Every row comes from one small tree of marks. The marks that hang from a mark follow it in brackets, in the order of their numbers. Every link used is in the known rows. Which tree was each row made from?
In the rows, 128 means zero.
Known rows
z564(z559 z956): [111 149 145 138 133 146 100 131 118 150 106 132 131 119 139  61  97  95
 122]
z564(z122 z559 z956): [ 98 166 163 172 144 127  89 125 105 166 109 158 123 132 153  29  93 102
 131]
z564(z122 z956): [106 162 145 154 155 131 119 123 123 146 119 135 135 123 147  66 105  93
 130]
z559(z677): [130 107 151 134 102 125 107 107 125 120 100 112 112 117 110  93 145 130
 139]
z122(z564 z679): [158 116 116 108 130 122 163 111 109 126 106 170  74 107 170 164 113 122
 175]
z559(z677 z679): [148  90 185 113 117 138 131 120 108 108  67 127 100 115 121 112 150 122
 135]
z559(z564 z679(z122)): [185 121 179  98 163 115 135 137 104 164  93 163  78 128 166 162 109 117
 128]
z122(z564(z956) z679): [151 129 118 101 142 143 165 112 118 125  97 154  90  89 175 137  96  82
 174]
z564(z956(z677)): [ 94 147 116 149 143 153 122 120 107 133  90 120 152 116 155 105  97  79
 120]
z122(z679(z559)): [180 112 164 118 131 115 141 152 104 147 127 188 105 112 134 173 111 132
 133]
z559(z564 z677 z679(z122)): [187  98 202 103 137 114 117 117 103 157  64 147  63 116 148 129 125 119
 141]
z679(z122 z559(z677(z956))): [199 129 213 137 111  92 100 159 105 168 144 177 131 123 114 115 134 161
 141]
z679(z122(z564(z559(z677)))): [166 126 167 149  97  96 103 110  93 165 109 180  79 117 173  83 116 138
 161]
z559(z564(z122 z956) z677): [118 133 156 143 152 122  89  85 125 162  84 107  85 118 129  41 103  94
 152]
z122(z679(z559(z677(z956)))): [181 110 189 116 117 113 122 145 108 142 110 173 105 112 106 146 132 151
 157]
z677(z956): [127 150 139 117 137 129 127 144 137 132 136 124 143 137 109 133 139 148
 152]
z401(z956): [141 124 124 113 110 108 124 134 108 136 135 140 152 148 106 140 104 116
 124]
z401(z956(z677)): [115 129 114 142 111 112 118 125  79 138 105 147 159 155 131 150  93 106
 120]
z564(z122 z559(z679) z956(z677)): [ 88 158 176 182 158 139 103 127  61 162  49 178 118 137 190  56  87  84
 122]
z559(z564(z122(z679))): [141 135 145 132 161 106 122 105 113 168  97 165  60 135 153 135  95 120
 154]
z559(z564(z122)): [124 145 132 143 164 102 108 105 119 168 118 137  84 145 144 103 102 127
 144]
z679(z122 z559(z677)): [199 110 204 148 103  91 101 149  98 165 140 181 116 116 131 113 126 144
 122]
z559(z564(z122(z679) z956)): [135 148 144 126 175 125 125 108 121 170  89 149  76 117 158 107  79  84
 152]

Write each row's tree
[149 101 174  90 157 151 120 105 120 135  49 100  78 104 129  91 114  82
 141] => z559(z564(z956) z677 z679)
[146 153 126 147 137 123 136 119  93 155 107 165 120 107 203 119  89  89
 152] => z679(z122(z564(z956(z677))))
[198 142 172 121 163 106 111 154 108 198 148 169 109 115 150 124  79 105
 119] => z679(z122 z559(z564(z956)))
[124 117 210 166 121 110  90 116  79 149  62 173  81 139 144  46 131 136
 138] => z564(z122 z559(z677 z679))
[125 122 156 146 138 101  88  84 117 161  91 122  67 135 125  66 120 130
 153] => z559(z564(z122) z677)
[136 101 195 134 109 130 101 123  92 132  60 147  87 126 130  79 137 130
 133] => z564(z559(z677 z679))
[127 150 163 173 156 121 124 135  72 165  89 195 123 118 176 112  76  86
 129] => z564(z122(z679(z559)) z956(z677))
[126 141 164 141 147 101  86  98 125 164  98 119  83 143 108  71 130 150
 177] => z559(z564(z122) z677(z956))
[178 121 224 111 119 119 126 148 107 132  80 159 117 118 129 129 154 143
 153] => z559(z677(z956) z679(z122))
[127 134 106 127 143 145 159 102  90 129  72 161  97  95 196 143  84  76
 170] => z122(z564(z956(z677)) z679)
[154 147 152 138 178 110 106 132 110 187 141 153 101 131 137  83  81 107
 127] => z679(z559(z564(z122 z956)))
[126 141 205 165 112 100  87 119  94 160  75 185  82 134 130  67 128 152
 174] => z564(z122(z679) z559(z677(z956)))
[126 151 160 144 154 131 136 124 116 146  98 166 115 108 160 100  96  86
 143] => z564(z122(z679) z956)
[136 118 204 126 116 130 100 136  99 134  66 143 102 133 117  85 145 150
 153] => z564(z559(z677(z956) z679))
[188 109 152 105 151 110 133 136 105 167 120 178  74 119 137 175  94 126
 139] => z122(z679(z559(z564)))
[124 137 220 158 128 110  89 130  86 150  67 171  94 148 132  51 139 153
 158] => z564(z122 z559(z677(z956) z679))
[185  99 192 115 113 115 141 116  90 130  77 168  78 106 170 121 139 122
 160] => z559(z677 z679(z122(z564)))
[164 144 149 145 115 100 118 126  96 170 129 190  90 126 184 108 105 135
 154] => z679(z122(z564(z559)))
[153 120 159 121 106 116 121 105 100 140  77 173  61 114 150 106 122 143
 204] => z122(z564(z559(z677(z956))) z679)
[139 115 162 120 127 146 122 106  93 131  60 140  80 103 162  53 110  93
 165] => z122(z564(z559(z677 z679) z956))
[178  99 215 122 112 118 127 134 100 130  73 160  99 111 146 123 144 124
 130] => z559(z677 z679(z122))
[156  86 173  97 143 132 118 104 112 133  57 114  62 120 124 119 133 117
 144] => z559(z564 z677 z679)
[162 132 182 142 150  91  86 127 109 183 131 150  87 145 102  82 118 160
 158] => z679(z559(z564(z122) z677(z956)))
